What can hang from each mark
P: U
T: V
U: E L P V Y
J: E
V: T U Z
F: Y
Y: F
Z: V
H: P
E: J N

Every row comes from one small tree of marks. The marks that hang from a mark follow it in brackets, in alphabetical order. Every link used is in the known rows. Which tree was each row made from?
Known rows
V[U[E[N] P]]: -4.6, -10.2, -1.2, -4.4, -12.8, 4.6, -6.2, -0.5, 10.2, -3.0, 12.2, -5.3, -26.2, 7.3, -4.8, -1.3, 13.3, 6.8, 7.6, 0.1, 13.4, 8.6, 18.8
U[L V Y]: 16.7, 0.8, -6.2, 0.8, -4.3, -5.6, -2.0, 5.7, 16.7, -1.8, 2.9, 2.8, -15.0, 4.2, 4.7, 3.8, -0.4, 2.0, -5.0, 1.9, 8.2, -3.7, 10.8
V[T Z]: 0.9, 0.9, 2.2, -6.3, 5.5, 0.9, 0.3, -13.8, 11.2, 4.9, 12.1, 1.5, 17.7, 3.2, -6.8, -2.0, -5.8, -3.4, 4.2, 1.9, 4.2, 10.2, -8.2
V[U]: -2.2, -2.1, -0.5, -5.8, -1.0, -4.6, 4.6, -6.1, -8.8, 1.2, -0.2, 0.2, -13.9, 2.5, -5.6, 1.2, 4.6, -3.7, 1.2, -2.2, 5.7, -2.8, -2.7
P[U[E V]]: 10.1, -2.1, -4.1, 3.3, 2.2, -1.8, -4.3, 1.1, 13.8, -11.2, 7.6, 0.4, -19.5, 6.9, 8.4, 3.1, 3.3, -4.8, -2.1, 1.4, 11.5, 0.6, -2.4
P[U[E[J] V[T] Y]]: 8.4, -3.8, -4.3, -5.3, 2.5, 2.6, 1.4, -4.4, 32.5, -15.6, 4.4, 4.0, -21.6, 13.3, -20.4, 0.9, 2.8, 3.5, 0.1, 12.4, 21.7, -9.5, 0.9
U[V[Z] Y[F]]: 3.6, 7.3, -5.8, 3.6, 7.8, -5.2, -0.5, -0.1, 19.1, -1.7, 13.4, -2.7, 7.0, 2.7, 12.4, 7.7, -4.5, 6.0, 2.3, 5.7, 1.0, -5.5, -6.1
T[V[U[E[J] P] Z]]: -9.3, -3.2, 6.3, -21.8, 0.7, -3.1, -0.9, -11.2, 39.8, -1.9, 21.1, -14.7, -18.8, 8.0, -1.1, 13.0, 2.6, 3.4, 9.5, 3.3, 19.0, 17.3, 18.6
H[P[U[E[N] V[T] Y]]]: 17.5, -7.9, -9.9, -4.8, -11.0, 10.1, -9.6, -1.5, -2.2, -14.3, 16.0, -4.8, -23.5, 13.3, -11.6, -4.4, 11.4, 7.9, 4.9, 7.4, 19.1, -2.6, -6.3
P[U[E L V]]: 21.3, -1.7, -3.7, 3.6, 3.6, -5.1, -4.5, 2.8, 18.7, -5.7, 9.0, 0.2, -27.4, 7.2, 9.3, 3.3, 4.1, -7.5, -5.4, 0.6, 16.9, 6.7, 13.6
U[L P Y]: 19.7, -5.4, -3.2, -6.3, -5.5, 5.4, -1.0, 7.0, 30.3, 3.1, 4.4, -0.5, -18.5, 2.5, -0.3, 1.8, 1.0, 4.8, -0.6, -1.4, 9.0, 1.0, 33.2
T[V[U[E[N] L P Y]]]: 16.0, -4.0, -5.9, -23.6, -20.7, 1.6, -9.6, 0.3, 26.0, -0.9, 15.1, -13.6, -41.3, 11.4, -1.7, 8.8, 11.4, 9.6, 5.5, -0.4, 29.0, 4.5, 39.4
Z[V[U[E[N] L P]]]: 6.0, -2.7, -1.9, -9.2, -9.9, 0.1, -5.3, -0.6, 16.8, 2.9, 12.3, -5.5, -28.6, 10.3, -2.5, 0.1, 15.5, 3.7, 3.9, 3.9, 17.1, 15.4, 45.7
T[V[U[L P Y] Z]]: 20.0, 0.3, -2.5, -27.4, -8.7, -5.5, -0.9, -9.4, 31.9, 6.8, 17.6, -10.5, -22.5, 5.9, 5.7, 14.3, 0.6, -1.4, 4.7, -4.7, 20.2, 7.0, 26.6
P[U[E[J N]]]: 3.6, -4.6, -0.7, 2.3, -12.0, -1.5, -5.5, 4.8, -0.2, -10.6, 4.0, -0.9, -17.6, 4.8, -11.5, 1.4, 15.1, 6.5, 2.3, 8.7, 15.4, 1.0, 15.5
Z[V[T U[L P Y]]]: 14.8, -0.5, -4.5, -22.5, 1.8, 4.6, 7.2, -13.2, 30.2, 5.3, 4.0, 1.0, -23.1, 14.0, -20.1, -1.7, 5.2, -1.6, 3.2, 5.2, 17.5, -1.7, 32.5
H[P[U[V[T]]]]: 9.8, -4.9, -3.6, -4.4, 8.2, 4.8, -0.5, -11.3, -8.1, -10.8, 9.1, -3.3, -16.7, 12.1, -11.0, -4.2, 5.9, -8.6, 4.2, 6.0, 5.1, -1.1, -28.0
F[Y]: -1.1, 0.6, -2.6, 6.3, 6.2, 0.3, 3.0, 3.0, 4.1, 4.1, -0.6, 1.8, 2.1, -2.2, -3.9, 11.8, -5.2, 6.5, 4.4, -1.4, -1.5, -4.1, 1.0
P[U[E L Y]]: 34.0, -2.2, -6.1, -6.7, -4.6, 2.6, -1.7, 8.4, 19.7, 0.5, 5.8, 0.5, -24.5, 2.6, 2.3, 3.0, 2.2, 0.6, -6.7, -3.0, 23.2, -1.7, 35.5
T[V[U[L] Z]]: 11.8, 6.8, 1.5, -21.2, -1.8, -14.1, -0.2, -13.8, 5.3, 9.1, 14.8, -9.3, -11.5, 4.3, 7.5, 13.0, 0.1, -9.4, 1.7, -3.6, 17.3, 12.4, 9.7
J[E]: 0.0, -3.7, 3.3, 5.4, 0.9, 4.9, -0.2, 3.9, -15.9, -3.9, 10.4, -2.5, 3.8, -0.4, -0.5, -1.0, 6.1, 7.2, 1.7, -3.7, 4.4, 6.7, -2.0
T[V[U[L P] Z]]: 11.0, 0.6, 2.0, -23.0, -1.3, -8.0, -1.4, -14.0, 25.0, 8.0, 18.9, -11.5, -19.7, 7.0, 7.0, 12.8, 2.1, -8.2, 6.2, -4.3, 15.7, 16.5, 18.2
T[V[U Z]]: 0.2, 6.2, 1.2, -20.4, -2.6, -10.6, 0.0, -15.9, 1.0, 3.6, 13.2, -9.5, -3.6, 3.3, 6.2, 12.6, -0.4, -5.9, 4.6, -3.4, 11.5, 6.0, -6.4
Z[V[T U]]: -5.0, 4.9, -1.0, -16.0, 7.0, -0.9, 8.3, -19.7, -0.7, 2.0, -0.5, 1.9, -5.3, 11.1, -20.2, -3.6, 3.9, -6.6, 4.0, 6.9, 8.2, -2.4, -1.0
V[T U Z]: -1.6, 0.0, 2.0, -11.5, 4.6, -3.4, 4.8, -20.8, 2.7, 6.7, 11.9, 1.9, 3.9, 5.7, -12.1, -0.7, -1.4, -8.1, 5.8, -0.3, 10.4, 7.3, -10.9

Write each row's tree
5.8, 0.6, -0.8, -0.4, 8.6, -3.6, -0.8, -10.0, 16.3, -0.7, 5.4, 3.0, -10.0, 10.4, -8.7, -3.2, -0.7, -7.3, -0.1, 6.1, 7.8, 5.6, -6.7	U[L V[T]]
31.9, 1.1, -7.2, -6.5, 0.5, -6.3, -0.8, -10.4, 22.8, -0.7, 13.6, 6.4, -7.6, 8.8, -2.7, 4.0, -1.6, -9.3, -1.3, 2.6, 19.0, 0.0, 0.7	P[U[L V[T Z] Y]]
5.5, -0.4, 0.6, -18.1, 8.6, 1.6, 6.7, -18.0, 23.8, 6.8, 5.2, -0.7, -21.3, 14.0, -18.7, -3.4, 6.9, -8.6, 5.1, 5.8, 12.4, 7.2, 23.7	Z[V[T U[L P]]]
20.9, -0.1, -2.9, -11.0, -6.5, -8.6, 3.3, -2.8, 7.0, 10.7, 10.8, 1.0, -8.6, -0.4, 2.7, 7.0, -0.3, -1.5, -2.1, -6.0, 16.2, 4.1, 21.7	V[U[L Y] Z]
4.3, -4.2, -3.4, -16.0, -0.4, 7.7, 4.3, -8.9, 17.3, 0.1, 6.1, 0.4, -16.6, 9.2, -18.8, -3.3, -1.1, 4.3, 2.2, 0.4, 22.4, -4.8, 9.4	V[T U[E Y]]
19.2, -7.2, -2.7, -7.0, -4.0, 10.4, -4.1, 10.2, 44.7, 2.8, 11.2, -4.4, -22.5, 3.5, 3.0, 0.9, -1.1, 9.2, -1.4, -2.1, 16.6, 8.4, 45.9	U[E L P Y]
4.5, -10.1, -0.2, -10.6, -6.3, 6.2, -4.8, -9.2, 21.1, 2.9, 14.9, -4.0, -31.3, 13.8, -18.6, -6.4, 12.2, 1.0, 7.8, 2.9, 23.0, 14.8, 26.2	V[T U[E[N] L P]]
18.5, 4.1, -8.7, -3.1, 5.7, 1.8, 2.9, 2.2, 3.3, -2.6, -1.0, -1.2, -13.1, 3.7, -2.2, 3.7, 3.9, 1.5, 1.0, 4.1, 8.3, -22.2, 5.3	P[U[Y[F]]]
5.9, -7.4, -4.3, -12.3, -7.3, 4.2, 4.2, -1.6, 17.3, -1.0, 2.9, -0.7, -24.2, 5.1, -7.6, 2.8, 4.8, 4.0, 4.1, -2.7, 9.5, -8.4, 14.1	V[U[P Y]]
7.2, -4.7, -0.9, 3.1, 3.1, -2.3, -3.9, 1.6, 29.8, -2.4, 7.8, -0.4, -21.3, 7.5, 6.2, 2.0, 2.9, -3.6, 0.5, 2.3, 2.5, 9.6, 10.8	U[L P V]
-1.6, -2.0, 0.2, -18.8, -14.7, -2.1, -10.7, -10.2, 20.5, -0.2, 26.0, -15.3, -16.5, 7.8, 7.0, 10.5, 8.1, 4.4, 11.4, -1.2, 19.2, 17.6, 15.4	T[V[U[E[N] P] Z]]
15.5, -6.8, -4.3, -1.2, -2.3, 5.2, -6.3, 9.8, 49.7, -4.0, 13.1, -2.8, -27.4, 7.4, 8.3, 2.7, -0.8, 7.4, -1.7, 0.8, 14.9, 8.2, 32.2	U[E L P V Y]
-1.7, 2.5, -5.1, -19.4, 14.8, 12.9, 6.3, -12.4, 41.4, 1.0, 11.0, -7.2, -19.6, 16.3, -17.2, -3.2, 3.0, 7.7, 9.1, 10.9, 16.6, -6.6, 28.0	Z[V[T U[E P Y[F]]]]
8.3, 3.1, -5.7, -21.2, -22.1, -5.1, -9.1, -5.5, 6.4, -0.6, 20.4, -11.5, -9.9, 4.7, 5.3, 12.9, 4.3, 10.6, 5.8, -1.6, 25.4, 4.4, 15.4	T[V[U[E[N] Y] Z]]
14.6, 3.2, -4.7, -20.6, 2.5, 3.7, 5.3, -9.5, 24.4, 6.4, 6.2, 0.1, -19.4, 12.3, -16.5, -2.4, 1.2, 1.1, -1.7, 4.8, 25.7, 1.8, 36.2	Z[V[T U[E L Y]]]
15.6, -1.8, -4.0, -16.3, -0.9, -0.4, 6.9, -10.7, 7.9, 6.4, 0.6, 3.0, -21.1, 8.4, -21.0, -2.3, 1.8, -3.2, -0.3, 0.6, 19.5, -6.0, 12.7	V[T U[L Y]]
4.7, -5.7, -3.0, -6.4, 2.5, 9.1, -5.6, -6.5, 56.9, -4.9, 24.3, -1.3, -1.6, 10.0, 1.2, 1.1, -7.9, 6.8, 5.3, 3.4, 14.1, 11.8, 8.1	U[E P V[T Z] Y]
11.3, -1.4, 2.5, -7.1, 1.8, -6.5, 0.0, -4.1, 14.2, 11.2, 18.8, -3.5, -10.6, 1.2, 8.0, 4.3, -1.0, -3.8, -1.4, -6.2, 19.0, 21.1, 26.5	V[U[E L] Z]
19.9, -1.1, -6.7, -6.3, 1.4, 1.8, -3.3, -8.5, 31.9, -6.9, 18.7, 3.4, -3.7, 8.7, -0.1, 3.5, -4.8, -1.8, 0.3, 3.1, 20.8, 1.6, -2.6	P[U[E V[T Z] Y]]
8.7, 2.3, 0.6, -0.5, 8.2, -7.3, -1.7, -12.9, 21.3, 4.1, 16.4, 2.7, 5.1, 7.6, -0.2, 1.1, -4.8, -8.5, 0.9, 3.8, 7.8, 16.0, -5.7	U[L V[T Z]]
17.0, -7.4, -3.5, -13.0, -6.4, 1.0, 3.5, 0.7, 21.7, 4.5, 3.9, -0.6, -31.9, 5.7, -6.0, 3.3, 5.6, 0.6, 0.6, -3.7, 14.8, -2.5, 30.1	V[U[L P Y]]
7.6, -3.5, 1.8, -1.9, 8.7, -1.3, -3.1, -12.9, 41.2, 2.5, 20.1, 0.5, -3.2, 10.3, -0.1, 0.1, -3.1, -7.5, 5.1, 3.7, 6.9, 20.1, 2.8	U[L P V[T Z]]
35.0, -8.0, -8.2, -5.5, -17.6, 7.7, -10.6, 12.6, -9.7, -2.9, 14.2, -8.6, -29.1, 4.2, -0.7, -0.5, 13.9, 9.2, -0.8, -0.9, 22.0, 3.9, 32.3	H[P[U[E[N] L Y]]]
-12.7, -2.8, 3.1, 6.1, 4.4, -3.3, -2.0, 3.3, 24.8, -11.3, 6.3, -2.1, -11.8, 6.0, -2.1, 2.4, 1.6, 6.6, -0.9, 9.5, 6.8, 6.6, 3.5	U[E[J] V]
4.8, 11.1, -4.7, -22.4, 3.1, -7.5, 2.6, -12.2, 9.5, 4.2, 13.3, -13.5, -6.5, 4.7, 5.2, 14.8, -1.1, 2.8, 7.0, 1.9, 14.1, -9.5, 1.0	T[V[U[Y[F]] Z]]
1.8, 2.4, 3.5, -17.2, -12.8, -13.7, -6.7, -7.3, 9.7, 2.5, 20.2, -13.0, -18.7, 7.3, -2.9, 12.3, 10.2, 4.5, 5.3, 5.6, 27.0, 19.6, 26.9	T[V[U[E[J N] L] Z]]
5.4, -1.5, -4.4, -26.4, -8.9, 1.5, 1.2, -7.7, 22.0, -3.4, 5.5, -9.7, -28.9, 8.4, -4.3, 10.6, 3.6, 2.8, 6.7, -1.7, 15.1, -9.6, 9.6	T[V[U[P Y]]]
14.9, 3.5, -4.3, -2.5, 8.4, 5.3, -0.9, 9.4, 26.6, 5.8, 8.1, -7.4, -14.3, 3.0, 3.9, 1.1, -1.8, 10.1, -2.6, 3.2, 15.1, -1.7, 36.6	U[E L Y[F]]
20.4, 4.2, -2.7, -25.5, -7.3, -6.3, -2.4, -5.7, 25.3, 7.5, 20.2, -11.1, -17.5, 4.1, 9.7, 14.1, -3.2, 1.6, -0.7, -5.4, 29.6, 10.4, 31.1	T[V[U[E L Y] Z]]
5.7, 3.2, -5.4, -14.6, -4.3, 1.9, 4.2, -0.7, 13.1, -0.4, 4.1, -1.8, -14.2, 5.8, -1.9, 2.9, 2.5, 6.6, -2.3, 1.6, 16.4, -4.4, 29.1	Z[V[U[E Y]]]
-1.2, 0.3, 0.3, 5.6, 3.2, -3.7, -6.3, -0.3, 24.4, -3.2, 19.8, -2.0, 6.2, 1.8, 18.0, 5.1, -6.0, 1.5, -0.7, 0.2, 6.2, 17.1, -0.3	U[E V[Z]]
26.9, -0.6, -8.5, -0.3, 10.8, 5.5, -3.3, 9.1, 11.9, -5.3, 15.8, -12.0, -34.2, 9.2, 7.9, 2.2, 5.8, 4.3, -1.6, 5.2, 16.8, -2.5, 16.9	H[P[U[E L V Y[F]]]]
6.3, -1.6, 0.8, -12.4, 5.9, -3.1, 6.2, -15.5, 1.6, 6.9, 1.9, 1.7, -18.3, 8.6, -19.5, -4.2, 3.7, -10.2, 1.5, 0.9, 15.5, 3.5, 4.3	V[T U[L]]
